Each row was made from one small tree. The marks that hang from a mark follow it in brackets, in the order of their numbers. Every link used is in the known rows. Write each row's tree.
Known rows:
k_23[k_896[k_354]]: |  .06 | -.04 | -.09 | -.14 | -.26 |  .05 | -.09 | -.37 | -.07 |  .07 |  .01 | -.12 |  .07 |  .18 |  .11 |  .08 |  .07 |
k_233[k_826[k_129[k_354[k_150 k_896]]] k_898]: | -.51 |  .13 | -.01 | -.26 | -.25 |  .07 |  .02 | -.17 |  .19 |  .26 | -.06 |  .08 | -.30 |  .18 | -.14 |  .17 |  .33 |
k_354[k_896]: | -.04 |  .01 |  .05 |  .17 |  .07 |  .00 |  .18 | -.05 | -.03 |  .25 | -.04 | -.07 | -.12 | -.14 | -.13 | -.04 | -.21 |
k_564[k_129[k_354[k_150] k_826[k_233[k_898]]]]: | -.09 | -.07 | -.21 | -.05 |  .12 |  .11 | -.11 |  .11 |  .05 |  .08 |  .10 | -.08 | -.24 |  .06 | -.46 |  .03 |  .19 |
k_896[k_23 k_354[k_150]]: |  .03 | -.02 | -.03 |  .03 | -.06 | -.03 | -.10 | -.38 | -.19 |  .11 | -.30 |  .04 |  .01 | -.09 |  .22 |  .24 | -.07 |
k_354[k_150 k_896[k_23]]: |  .09 | -.11 |  .04 |  .23 | -.03 |  .07 |  .13 | -.21 | -.20 |  .20 | -.18 |  .00 | -.18 | -.42 | -.26 |  .14 | -.21 |
k_564[k_129]: | -.06 |  .01 | -.12 |  .05 |  .24 |  .02 | -.03 |  .15 | -.11 |  .09 | -.02 | -.23 | -.13 | -.03 |  .02 | -.05 |  .04 |
k_233[k_826[k_129[k_354[k_150 k_896]]]]: | -.24 |  .06 | -.01 | -.11 | -.18 |  .12 | -.14 | -.19 |  .26 |  .22 | -.14 |  .09 | -.32 |  .24 | -.19 |  .15 |  .14 |
k_826[k_129 k_233[k_898]]: | -.18 |  .09 | -.06 | -.21 |  .03 | -.06 | -.21 |  .00 |  .08 |  .10 | -.17 |  .18 |  .17 |  .15 | -.11 |  .01 |  .20 |
k_129[k_826]: | -.16 |  .00 | -.15 | -.14 |  .11 |  .05 |  .09 | -.05 |  .21 | -.10 |  .04 |  .15 | -.17 |  .06 | -.31 | -.06 |  .18 |
k_354[k_896[k_23]]: | -.12 | -.04 |  .15 |  .28 |  .11 | -.15 |  .17 | -.16 | -.06 |  .20 | -.13 | -.06 | -.11 | -.23 | -.06 |  .10 | -.30 |
k_826[k_129[k_354[k_896]] k_233[k_898]]: | -.14 |  .02 |  .08 | -.10 | -.05 | -.09 | -.22 | -.02 |  .16 |  .29 | -.11 |  .12 |  .08 |  .22 | -.27 |  .09 |  .04 |
k_23[k_896[k_354[k_150]]]: |  .17 | -.07 | -.14 | -.17 | -.33 |  .16 | -.11 | -.39 | -.14 |  .08 | -.01 | -.08 |  .03 |  .09 |  .01 |  .10 |  .11 |
k_129[k_354[k_150[k_898] k_896[k_23]] k_826[k_233]]: |  .01 | -.20 |  .00 |  .10 | -.15 | -.05 | -.02 | -.11 |  .31 |  .06 |  .09 |  .16 | -.21 | -.12 | -.72 |  .20 | -.09 |
k_354[k_150]: |  .21 | -.07 | -.10 | -.05 | -.15 |  .22 | -.04 | -.05 | -.14 |  .01 | -.04 |  .07 | -.07 | -.19 | -.20 |  .04 |  .09 |
k_826[k_129[k_354] k_233[k_898]]: | -.11 |  .01 |  .06 | -.18 | -.08 | -.08 | -.30 |  .00 |  .17 |  .16 | -.09 |  .16 |  .14 |  .28 | -.20 |  .11 |  .14 |
k_233[k_826[k_129[k_354[k_150 k_896[k_23]]]] k_898]: | -.54 |  .10 |  .05 | -.20 | -.23 | -.01 |  .01 | -.23 |  .18 |  .23 | -.11 |  .09 | -.30 |  .14 | -.10 |  .23 |  .28 |
k_129[k_826[k_233[k_898]]]: | -.29 |  .03 | -.21 | -.17 |  .10 |  .01 |  .06 | -.03 |  .21 | -.11 |  .09 |  .19 | -.08 |  .09 | -.40 | -.05 |  .26 |

Which tree is each row?
| -.30 |  .08 |  .01 | -.15 | -.16 |  .05 | -.19 | -.15 |  .32 |  .13 | -.11 |  .09 | -.25 |  .35 | -.08 |  .16 |  .18 | -> k_233[k_826[k_129[k_354]]]
|  .08 | -.15 | -.05 | -.12 | -.17 |  .17 | -.08 | -.08 |  .24 | -.01 |  .12 |  .16 | -.25 |  .11 | -.58 |  .11 |  .15 | -> k_129[k_354[k_150] k_826]
| -.20 | -.07 | -.05 | -.12 | -.07 | -.01 | -.09 | -.03 |  .34 | -.02 |  .21 |  .16 | -.11 |  .27 | -.54 |  .08 |  .17 | -> k_129[k_354 k_826[k_233[k_898]]]
|  .08 | -.15 | -.13 | -.09 | -.14 |  .16 | -.19 | -.07 |  .26 | -.03 |  .14 |  .21 | -.16 |  .16 | -.71 |  .11 |  .13 | -> k_129[k_354[k_150] k_826[k_233]]
|  .06 | -.16 | -.06 |  .02 | -.18 |  .06 | -.01 | -.02 |  .32 |  .11 |  .16 |  .15 | -.22 | -.05 | -.77 |  .10 | -.02 | -> k_129[k_354[k_150[k_898] k_896] k_826[k_233]]
|  .15 |  .03 | -.15 | -.13 | -.21 |  .09 | -.03 | -.13 | -.07 |  .16 | -.11 |  .02 |  .01 | -.08 |  .14 |  .07 |  .04 | -> k_896[k_354[k_150[k_898]]]
|  .05 | -.04 |  .00 |  .01 | -.16 | -.13 | -.05 | -.30 | -.11 |  .07 | -.25 |  .04 |  .04 | -.22 |  .24 |  .25 | -.08 | -> k_896[k_23 k_354[k_150[k_898]]]
|  .19 | -.08 |  .02 | -.11 | -.18 | -.01 | -.39 |  .03 |  .20 |  .11 | -.13 |  .19 |  .13 |  .15 | -.32 |  .13 |  .04 | -> k_826[k_129[k_354[k_150[k_898]]] k_233]
|  .18 | -.09 | -.11 | -.17 | -.40 |  .09 | -.07 | -.34 | -.09 |  .05 |  .02 | -.09 |  .05 |  .00 |  .02 |  .11 |  .10 | -> k_23[k_896[k_354[k_150[k_898]]]]
| -.61 |  .20 | -.06 | -.32 | -.15 |  .01 |  .03 | -.14 |  .19 |  .13 | -.09 |  .10 | -.22 |  .21 |  .04 |  .11 |  .41 | -> k_233[k_826[k_129] k_898]
|  .12 | -.13 |  .09 |  .21 | -.17 | -.08 |  .21 | -.10 | -.09 |  .15 | -.12 | -.01 | -.13 | -.59 | -.23 |  .17 | -.23 | -> k_354[k_150[k_898] k_896[k_23]]
| -.23 | -.07 | -.02 |  .00 | -.02 | -.02 |  .04 | -.06 |  .31 |  .16 |  .18 |  .11 | -.20 |  .18 | -.63 |  .06 |  .03 | -> k_129[k_354[k_896] k_826[k_233[k_898]]]
| -.35 |  .06 |  .07 | -.05 | -.11 | -.03 | -.13 | -.23 |  .29 |  .20 | -.17 |  .07 | -.28 |  .26 | -.09 |  .21 |  .07 | -> k_233[k_826[k_129[k_354[k_896[k_23]]]]]
| -.02 | -.02 |  .01 | -.20 | -.16 |  .02 | -.33 | -.03 |  .10 |  .17 | -.11 |  .19 |  .11 |  .19 | -.31 |  .12 |  .18 | -> k_826[k_129[k_354[k_150]] k_233[k_898]]
|  .00 | -.09 | -.16 | -.03 |  .13 |  .13 | -.08 |  .10 |  .06 |  .09 |  .06 | -.11 | -.31 |  .05 | -.39 |  .03 |  .14 | -> k_564[k_129[k_354[k_150] k_826]]
|  .05 | -.03 |  .07 |  .00 |  .00 | -.05 | -.32 | -.03 |  .20 |  .26 | -.16 |  .13 |  .08 |  .26 | -.31 |  .08 | -.09 | -> k_826[k_129[k_354[k_896]] k_233]
| -.09 | -.12 | -.08 | -.04 | -.12 |  .14 |  .01 | -.10 |  .21 |  .16 |  .15 |  .16 | -.24 |  .04 | -.77 |  .09 |  .08 | -> k_129[k_354[k_150 k_896] k_826[k_233[k_898]]]
| -.08 | -.10 | -.05 | -.05 | -.03 |  .01 | -.16 | -.04 |  .37 | -.04 |  .17 |  .16 | -.11 |  .29 | -.57 |  .08 |  .07 | -> k_129[k_354 k_826[k_233]]
|  .01 | -.10 | -.14 | -.04 |  .06 |  .06 | -.04 |  .16 |  .11 |  .06 |  .09 | -.12 | -.29 | -.04 | -.38 |  .05 |  .13 | -> k_564[k_129[k_354[k_150[k_898]] k_826]]
